(in the rows, 128 means zero)
Known rows, with every step that occurs:
g d w f s: [ 72 136 122 154 167 124  82 139 118 188 166 115 130 127 138 113  28  83
 154 180 111 142]
p e: [123 160 120 148 103 124 101 100 113 162 144 150 119 110 114 126  92 145
 146 166 144 125]
g d: [127 147 113 136 108 113  77 126 121 168 133 122 142 123 153 105  87 125
 142 175 119 115]
w f d: [103 161 112 153 114 130  72  88  94 180 122 110 135  91 130 111  50 136
 140 169 104 101]
g d p e: [128 145 130 130 126  90 101 131 125 182 157 149 123 133 151 107 103 120
 161 207 151 126]
p e w f d: [ 88 174 106 150 126 143  90  73  86 182 149 142 128  92 108 132  69 123
 130 201 124 113]
p e w f: [104 194  97 151 129 164 106  90  97 158 165 151 126 100 100 142  83 120
 134 175 137 131]
w p: [141 154 125 185 108 162  72 101 109 164 145 125 143 117 146 140  90 154
 135 162 140 116]
d g: [125 148 119 141 132 138 106  96 127 137 144 124 126 101 141 111  89 138
 143 149 112 120]
s w f d e: [ 83 160 154 172 126 134  85 108  74 198 128 140 149 122 122 149  67 105
 130 201 120 132]
e w: [152 174  90 164 132 170  94 106 116 141 153 148 154 117 127 139 106 122
 119 175 113 113]
s w: [153 164 126 176 118 161  88 109 114 169 130 131 150 122 140 139 107 117
 111 170 117 126]
d p: [166 156 112 160 138 131 102 124 128 148 152 141 141 124 152 119 105 130
 147 178 127 109]
g d w: [109 138 125 151 135 103  93 153 127 165 156 132 149 148 167 107  88 100
 157 194 121 125]
d f w p e: [ 91 168 177 157 100 149  74 101 114 160 161 147 123 133 109 152  94 148
 144 205 153 133]
s w f: [125 185 122 174 124 174  90 101 100 175 132 118 140 108 128 138  82 112
 118 159 117 135]
p e w: [130 171 104 156 124 153 105  97 111 154 160 165 133 112 109 145 110 127
 127 187 139 122]
w f s: [107 159 102 161 142 163  79  95 110 174 146 114 122  94 102 126  30 124
 135 141 111 131]
p e w f s: [ 92 170  99 157 155 176  96  81 102 180 172 148 113  95  80 148  48 112
 124 174 129 141]
d p e w f: [123 190 103 152 156 157 119 104 106 159 180 163 123 111 118 139  99 110
 142 197 148 130]
g d w p e: [ 86 132 152 170 121 108  87 135 113 191 173 145 132 147 160 131  92 118
 165 216 165 139]
e w p: [146 166 107 190 128 190  78  95 108 154 161 141 157 117 140 158 108 135
 117 185 134 115]
f w: [128 154 122 167 120 160  90 100 119 145 127 142 151 132 116 139 101 125
 120 180 108 119]

Rows:
[121 163 129 189 136 172  88 117  93 152 172 173 162 138 127 177 106 125
 132 199 152 131] | d e w p
[136 149 120 156 147 122 102  97 109 178 165 168 138 116 135 129 109 119
 133 235 133 105] | f d p e w
[100 144 137 138 115  94  88 147 106 165 143 154 148 143 139 125  87 115
 159 189 137 131] | g d e
[101 145 149 190 125 138 100 119 110 173 177 153 128 135 141 147  95 133
 158 194 166 136] | d w p e
[101 170 115 170 143 145 104 131 112 152 160 130 135 122 138 126  67 110
 159 160 119 129] | d w f
[107 174  96 162 137 157  78  83  94 170 140 126 148  93 127 128  65 115
 122 189 101 101] | e w f d
[ 69 161 119 134 147 140 108  61  96 170 159 136 116  81 116 120  68 119
 138 194 116 122] | p e w f d g
[111 125 131 139 128 115  91  82 116 161 132 115 131  95 150  99  74 139
 139 175  97 101] | f d g
[123 157 119 157 140 122  85 103 103 177 141 119 135 103 150 107  65 125
 150 189 113 100] | w f d p
[120 155 136 137 133 135  68 125 134 156 160 119 117 107 112 117  46 136
 145 158 111 121] | d f s
[141 140 128 182 144 172  80 100 119 188 139 128 139 116 119 143  72 107
 100 172 107 137] | f s w
[104 152 182 173 126 164  65 102 115 202 172 131 110 117 113 159  67 130
 125 197 155 150] | d f s w p e
[ 77 157 136 155 120 113  83 110  80 176 134 140 139 110 118 131  49 125
 158 183 124 116] | w f d e
[103 157 131 145 132 108  98  94  98 192 150 137 115 101 132 113  67 130
 158 200 138 111] | w f d p e
[106 179 107 132 152 129 106 120 110 177 179 152 128 123 139 122  94  95
 150 217 146 132] | g d p e w f
[110 164 130 173 122 151  73  85  88 197 118 110 144 100 137 128  67 112
 113 186 102 116] | s w f d
[116 166 139 111 104  98  65 148 131 154 150 113 132 124 152  96  76 129
 162 178 120 113] | g d f
[135 134 143 209 140 194  64  90 110 202 149 120 143 119 132 163  73 122
 100 181 128 140] | f s w p
[ 91 151 144 155 142 148  92  73  98 187 129 101 132  90 146 116  65 109
 120 179  93 124] | s w f d g
[113 130 131 172 135 109  88 123 114 169 144 135 150 127 154 115  78 117
 147 200 109 103] | f d w
[101 148 152 184 107 165  84  81 103 173 146 153 134 133 110 162 104 144
 126 201 152 134] | f w p e
[128 159 156 156 139 157  69 124 130 177 154 118 128 117 118 135  63 113
 119 175 109 134] | d f s w
[112 170  88 167 166 190  84  90 109 165 164 128 135  98  99 143  45 104
 116 163 103 130] | e w f s
[ 98 162 154 118 111 115  67 139 133 150 141 124 142 144 135 112  86 116
 143 203 107 121] | g d f w
